(in the rows, 128 means zero)
Known rows, with every step that occurs
zuna toba tofepus: [146 138 149  85 142 170  96  94  92 109 160 123 115 141 138 114 113 130
 134 138 140 178 141 137 181 126 135 160  91 147 154 150 189 144 154  98
  70 148 145 167 147  82 135 109 173]
kefo zerob pozok zave toba divit zizut gudu: [167 157 176 117  98 107  63 101 160  84 138 121  59  97 138 103 108 113
 133 124  98 163 128 137 146 113  77 124  39 133 144 140 143 157 137  92
 102 118 139 114 151 102 155  55 178]
bagir vugi pozok zave: [ 95 181 170 139  73 136  62  93 144  76 127 116  74 141 160  95 147 119
 142 119  93 160 154 119 129  81  56 114 153 154 182 138 133 175 150 143
 121 181 126 152 153  98 140  88  76]
zizut divit: [138 128 142  97 132 110 101 118 116 114 155 123  67 127 151 146 113 120
 112 142 161 125 107 136 130 131 124 131  81 169 149 124 115 135 128 137
 133  79 103 133 127 117 141  79 137]
sivef zave toba zuna: [113 169 175 147 161 146 104 101 169  72 211 125  93 141  98 124 101 128
 143 131 170 130  95 130 188 172 169 138 132 166 111 134 175 159 179  92
  84 177  76 146 135 106 170 106 159]
resos gudu zizut: [114 170 133 104 122 142 144 107 140 103 120 104  82 132 135 108 149 109
 128 136 122 140 140 148 128  84 165 126 126 167 202 140 142 153 171 134
 129 142  92 142  68 106 133 126 149]
gudu zizut divit toba: [127 147 117 118 133 135 124 114 118 127 136 125  35 139 138 164 126 140
 130 149 147 132 127 172 146 125 172 145  82 181 180 143 131 145 152 102
 116  85  79 135  81 104 145  91 182]
bagir vugi pozok zerob: [126 155 172 146  68 128  67 111 137  74 143 113  71 147 153 104 149  92
 155 106  91 148 140 123 130  60  25 101 165 154 187 141 137 173 135 153
 121 162 135 153 146 110 132  96  86]
toba divit zizut gudu: [162 135 142 111 101 104  78  95 129  66 159 132  90 143 145 142  91 131
 105 132 133 144 123 160 151 111 164 155  15 179 145 137 129 128 174 149
 136 126 144 125 109 122 140  64 189]
zave sivef figig pozok vugi bagir: [126 174 113 125 101 180 131 117 185  66 171 136 116 168 155 120 122  74
 148 128 129 152 138 123 158 160  82 141 155 132 207 146 136 147 105 169
 100 198  66 127 172 106 134  90 152]
zerob pozok zave sivef: [106 200 144 125  92 146 101 108 153  76 140 108 119 160 150  85  99  99
 139 131 124 160 158 104 135 111  99 142 102 103 166 147 137 164 105 141
 115 147 103 114 162 114 150  71 142]
zerob kefo: [133 166 156 118 139 160 113 108 101  98 141  98 116 177 126 126 144 142
 132 135 127 133 127  96 141 103 121 116  98 117 161 138 144 176 164 137
 119 131 101 150 106 136 147  77 137]
figig toba: [128 157 145 115 126 158 123 109 136  93 133 106  86 140 117 137 138 142
 137 119 165 133 150 136 170 119 124 126 122 153 143 142 126 114 131 111
 109 155  73 152 124  92 123 115 157]
bagir vugi pozok figig toba zuna: [100 185 160 156  77 154  73 106 154  49 171 112 107 146 150 118 154 121
 152 108  97 139 169 133 156  93  76 112 123 188 172 135 145 159 153 119
  98 201 106 178 143 104 124  92  98]
resos gudu zizut divit toba tofepus: [126 150 136  97 134 133 106 102 143 106 121 112  53 124 135 124 131 128
 121 148 146 152 141 176 148  88 171 139  69 202 197 138 136 168 178 102
 122 135  99 127  70 120 143  98 171]
kefo zerob: [139 144 160 106 123 126 126 125 125 124 133 123  64 119 143 120 134 111
 140 120 107 147 131 148 145 119  76 122 143 133 146 140 152 144 125 119
  99  99 115 138 140 105 145 108 146]
zerob pozok figig sivef: [103 189 127 135  98 164 115 121 150  76 163 102 133 155 142 119 113  87
 147 124 111 134 163 126 126 102 103 121  83 140 187 152 162 135 114 135
 119 131 120 150 141 132 103  81 157]
tofepus toba zuna somu: [121 175 163 140 142 144 144 109 109  86 205 158 100 112 135 126 133 147
 141 136 141 116 105 174 192 136 109 167 103 120  79 137 147 131 181 121
 103 112  90 167 105  93 147 111 144]
kefo zerob pozok vugi bagir: [144 151 160  98 113 150 104 120 150 126 108 105  68 114 142 101 150  95
 139 125  67 181 151 121 131 106  46 118 106 158 184 140 159 147 109 104
 106 120 112 138 152 121 130  78 150]
bagir vugi pozok zave sivef figig: [ 83 200 153 153  61 138  69  97 168  60 155 127  98 153 176  91 133 102
 141 112 101 158 147 120 140 109  44 118 163 128 201 145 137 178 139 165
 108 196 119 132 173  94 136  94  90]
gudu zizut divit: [125 148 132 108 118 139 134 116 109 125 145 126  50 138 156 147 127 121
 121 148 141 128 116 155 128 123 165 140  86 172 178 139 133 132 135 114
 117  74  81 142  79 106 146  96 158]
tofepus toba: [128 159 139 110 144 132 144 115  99 102 160 127  85 117 127 124 137 140
 142 137 142 144 124 140 174 134  97 138 127 114 131 143 137 118 166 132
 124 134 102 168 105 100 136 107 130]
vugi pozok zerob: [133 147 181 128  99 129  89 123 128  84 119 111  83 175 143 131 122  83
 164 107  99 128 104 135 115  82  41  97 150 124 142 126 123 159 113 168
 139 153 113 129 122 121 141  88  97]
somu zuna segat: [123 158 159 112 136 155 130 125  95  53 184 121  87 136 112 119 145 112
 134  97 147 120 162 109 141 123 132 158 170 142 176 148 113 126 166  93
  86 127 136 162 156  95 166 108 178]
segat zuna toba tofepus: [141 160 137 105 138 189 106  91 115 108 182 122 122 112 130 104 104 141
 149 117 137 130 146 160 178 137 148 158 106 158 157 162 147 177 134  64
  55 137 131 144 153  32 151 118 164]
divit toba zuna: [122 176 129 145 164 138 122 123 140  81 150 125  96 162 112 134 103 158
 138 119 138 130 154 180 177 129 152 159  99 170 122 142 130 182 165 104
  95 164  89 134 134 105 156  92 178]
sivef zave pozok: [108 156 148 134 136 148  78 110 156  89 175  94  90 172 106 113 113 121
 144 161 154 146 109 121 180 134 151 124 157 182 155 131 167 168 129 126
 136 148 112 151 150 139 120  95 124]
vugi bagir: [128 137 144  81 129 169 143 131 138  99 112 115  87 157 140 128 155 127
 124 124  98 171 141 149 123 139 130 146 165 164 151 123 159 113 119 119
 129 145  92 141 106 132 140 102 128]
figig sivef zave pozok zerob: [113 162 151 156 108 155 109 114 179  71 157 101  56 171  91 116  93  97
 157 122 184 118 132 165 148 101 104 119 147 137 144 153 154 152 112 167
 115 146  89 138 163 120 119  84 137]
kefo zerob pozok zave: [123 179 169 115 106 128 101 121 143 121 122 110  75 113 149  90 124 109
 144 124  83 160 144 129 126 106  47 122 114 120 147 145 151 171 105  92
 101 100 114 125 154 106 143  79 139]
toba divit: [129 171 143  94 109 116 100 104 122  89 167 135 112 142 153 137  96 113
 123 136 147 151 134 140 151 102 129 155  76 166 133 122 142 123 166 137
 116 119 124 133 128 125 141  81 168]
pozok figig sivef zave toba tofepus: [ 87 162 160 139 116 187 120 102 171  60 203 123  97 159 106 151 100 100
 150 118 150 138 150 166 179 160 144 122  98 166 152 157 187 125 162 107
  82 205 106 160 128 128 131  89 161]
figig sivef zave pozok vugi: [102 169 137 147 119 167 100  95 181  79 145 102  59 167  91 115  97 102
 143 134 184 130 146 149 161 107 122 123 118 162 170 153 150 147 132 176
 117 169  88 147 171 113 113  79 144]
zave sivef figig toba tofepus: [106 181 128 128 107 169 128 112 167  58 182 138 137 171 156 110  94 102
 137 112 169 152 146 151 195 159 121 146 120 114 175 157 148 131 118 142
  75 189  91 112 162 101 130 116 182]
bagir vugi pozok figig: [ 97 169 153 141  72 145  69 106 139  68 164 113 103 150 161 121 157 101
 147 119  78 154 155 115 143  89  69 103 146 178 204 137 152 157 155 145
 122 182 143 171 140 119 118  99  89]
somu zuna toba divit: [162 172 146  98 120 155  78 114 104  78 196 130 108 109 126 119 128 124
 143 105 140 139 153 110 161 155 121 174  98 123 135 141 134 128 182  89
  69 114 129 169 159  87 158  80 190]
bagir vugi pozok figig toba divit zizut: [124 171 153 149  63 134  47  84 149  55 170 118  84 150 157 148 148 128
 151 114 101 156 167 129 164  85  79 115  86 196 196 137 151 141 174 132
 125 188 127 165 129 107 111  81 130]
figig toba tofepus: [125 151 162 104 129 182 102 105 127  84 132 117  94 151 127 119 119 144
 137 124 165 158 165 161 191 112 134 141  88 175 139 148 147 126 136  77
  90 177  95 148 121 108 132 109 162]

Rows
[179 165 143 111 122 149  71 103 102  72 197 132  92 122 126 129 125 138
 144 100 134 140 154 120 165 158 134 179  74 125 146 149 138 133 190  94
  81 113 129 163 148  77 157  78 207] => somu zuna toba divit zizut
[141 125 126 110 151 107  90 116 129 116 142 123  51 129 129 167 113 145
 121 145 169 133 120 155 155 135 130 137  76 180 153 130 112 153 146 124
 134  99 100 122 132 118 142  74 169] => zizut divit toba
[121 148 135 113 157 158  90 110 124  97 131 125  89 165 123 129 105 149
 139 135 139 173 163 180 195 117 147 156  93 185 158 152 153 168 165  93
 103 177 135 126 127 127 144  95 182] => divit toba tofepus
[122 185 123 137 127 172 105 112 160 100 174 136 114 141 155 123 130  93
 142 141 106 127 116 124 150 149  62 114 135 165 215 153 123 178 122 124
 113 179  90 150 154 101 104  96 135] => sivef figig pozok vugi
[116 174 161 148 103 140  65  85 173  49 174 124  81 178 129 184  96  99
 166 118 141 129 114 147 151 128 115 111  74 156 151 128 170 125 177 176
 130 186 109 141 124 118 132  71 154] => vugi pozok figig sivef zave toba divit zizut
[126 156 126 117 118 162  90 127 134  66 178  97 125 192 121 122 122  96
 147 144 109 143 155 133 180 120 132 105 133 173 186 125 136 146 110 120
 136 170 142 165 144 137  97  78 114] => zave pozok figig
[103 159 144 125 109 175 133 119 143  79 175 105 115 152 118 165 144 127
 142 115 119 130 165 142 175 153 126 109 110 171 159 144 143 112 138  87
 107 191  80 172 104 118 111  98 149] => pozok figig toba
[121 155 133 138 131 142 125 108 123 117 170 148  47 134 144 170 124 143
 130 153 147 115 110 195 162 129 179 166  63 183 147 139 138 155 165 100
 104  69  74 134  81 101 150  96 193] => gudu zizut divit toba zuna somu
[108 152 151 136 134 159  69  95 166  95 168  93  80 170  95 111 119 112
 138 159 142 154 121 113 190 135 135 116 134 198 180 139 152 173 139 128
 132 183 103 156 156 135 116  80 126] => sivef zave pozok vugi
[170 147 124 115 114 147  89  81 131  89 189 124 109  92 125 128  99 151
 133 117 139 110 124 161 165 137 165 160  51 158 150 156 124 162 154  95
  81 120 134 136 145  29 148  91 190] => segat zuna toba divit zizut gudu
[153 157 136 118 122 177  93 100 139 103 140 118  75 142 126 130 138  94
 159 150 125 132 145 103 150  96  74 119 117 189 195 142 107 169 128 134
 125 183  79 174 151 103 134  72 122] => figig pozok vugi
[161 110 139 132 120 127  96 105 126  73 134 117  75 152 131 127 116 140
 107 124 114 131 116 160 146 130 175 134  62 162 168 159 122 147 147 157
 147 143 139 134  98 108 134  89 166] => divit zizut gudu
[139 156 192 132 103 142  82 118 119  81 119  98  91 192 134 135 136  96
 167 112 100 124  99 110 110  73  39  88 125 107 146 125 128 183 130 164
 138 151 105 133 108 137 147  66  95] => vugi pozok zerob kefo
[ 99 183 163 152  69 139  48  83 179  44 197 121  81 134 139 137 130  95
 156 120 134 150 145 120 161  95  74 109 118 182 182 132 176 140 188 147
 100 195 129 165 159 117 126  82 124] => bagir vugi pozok figig sivef zave toba divit
[ 97 191 126 147 118 149 164 114 166  35 203 138 136 172 139 121  98 103
 133 104 189 122 142 141 179 147 130 153 144 111 173 151 138 128 129 147
  62 182  76 119 179  74 139 122 197] => zave sivef figig toba zuna segat
[102 170 159 128 154 132 165 117 108  50 184 130 112 165 125 120 104 124
 120 115 156 115 146 152 142  96 160 165 128 166 140 134 140 148 154 108
  76 145 108 152 148  82 164 108 167] => toba zuna segat
[103 180 113 132 109 145 141 120 161  69 188 139 142 171 163 113  96  84
 131 117 149 139 123 134 165 164 114 141 152  96 186 152 141 139 119 181
  95 160 102 109 164 102 134 119 168] => zave sivef figig
[117 162 145 134 114 177 119  91 133 112 198 145 110 103 142 137 130 126
 144 126 127  88 103 172 171 129 133 150 142 156 140 154 123 163 138 113
 103  87 119 123 128  55 142 139 155] => segat zuna somu
[125 144 128 110 135 151 111 111 113 123 138 130  40 146 146 151 115 140
 128 152 147 151 137 185 160 122 179 154  61 197 177 145 142 154 152  82
 105 102  96 133  79 117 151  87 186] => gudu zizut divit toba tofepus
[ 79 197 159 131  95 172 122 101 174  61 158 136 108 168 150 100  92 119
 131 110 146 160 164 163 177 170 104 146 115 105 151 162 131 155 117 108
  75 218  72 106 154  93 152  85 148] => pozok zave sivef figig toba tofepus
[105 160 141 134 118 181 108 102 192  80 132 100  50 169  92 117 115 108
 141 133 167 147 151 157 149 118 121 129 134 170 167 145 160 134 123 167
 119 175  75 146 164 122 116  75 137] => figig sivef zave pozok vugi bagir
[121 198 152 131 133 177  90 109 165  75 182 147 112 143 158 106 107 104
 149 139 121 138 119 142 165 165  75 125 137 145 178 147 141 183 128  71
  88 196 102 136 153  93 135  92 133] => sivef figig pozok zave toba tofepus
[149 147 183 134 110 150 123 124 113  92 153 101  91 179 110 127 139 110
 151 106 108 123 121 120 131  92  62  99 119 104 150 148 131 184 134 120
 109 144  94 140  96 138 149  65 128] => pozok zerob kefo
[156 158 160 100 135 189  78 118  94  79 184 128 108 125 126  94 131 129
 144 103 129 154 164 126 173 158 131 172 110 125 146 157 147 147 167  67
  56 139 140 172 156  91 163  93 178] => somu zuna toba tofepus
[144 185 146 153 117 165 111 131 149  88 187 126 119 162 147 125 134  94
 162 129 105 106  95 124 132 131  35 102 150 121 188 150 133 205 111 107
 109 151  87 142 131 121 116  82 127] => sivef figig pozok zerob kefo
[102 176 165 164 132 162 120  87 182  66 198 144  70 133 101 142  94 113
 147 123 204 103 106 172 173 137 142 150 113 135 103 150 176 129 173 157
  82 138  75 139 154  90 148 114 179] => figig sivef zave toba zuna somu
[162 141 150 123 113 137  89 132 132  74 153  98  88 188 109 100 113  87
 155 127 126 136 137 142 163  82  80 103 155 145 167 131 117 164  86 129
 134 145 133 141 150 124 115  75 111] => zave pozok zerob
[128 166 154 116 105 137 109 133 138 112 158 105 104 119 151 118 136  93
 151 125  69 153 143 127 140 117  63 109 108 143 171 144 170 151 111  92
 102 104 130 147 142 132 122  86 153] => kefo zerob pozok figig
[110 166 133 140 175 129 141 115 126  64 161 125  88 166 100 147 108 156
 135 120 162 129 161 170 173 106 162 167 123 179 147 142 137 166 176  98
  85 165 107 138 146  90 159 103 200] => divit toba zuna segat
[ 98 196 155 165 111 174  97 103 179  58 224 123 130 140 124 134 109  92
 153 133 133 118 124 136 165 131 123 135  73 150 143 147 189 143 148 113
  95 137 107 150 145 125 118  92 177] => zerob pozok figig sivef zave toba zuna somu
[ 78 198 145 136  95 151 136 109 169  71 165 137 112 168 154 104  95 107
 127 113 128 145 143 146 152 174  98 140 143  86 162 156 126 161 119 143
  95 192  79 105 157  93 152  88 134] => pozok zave sivef figig
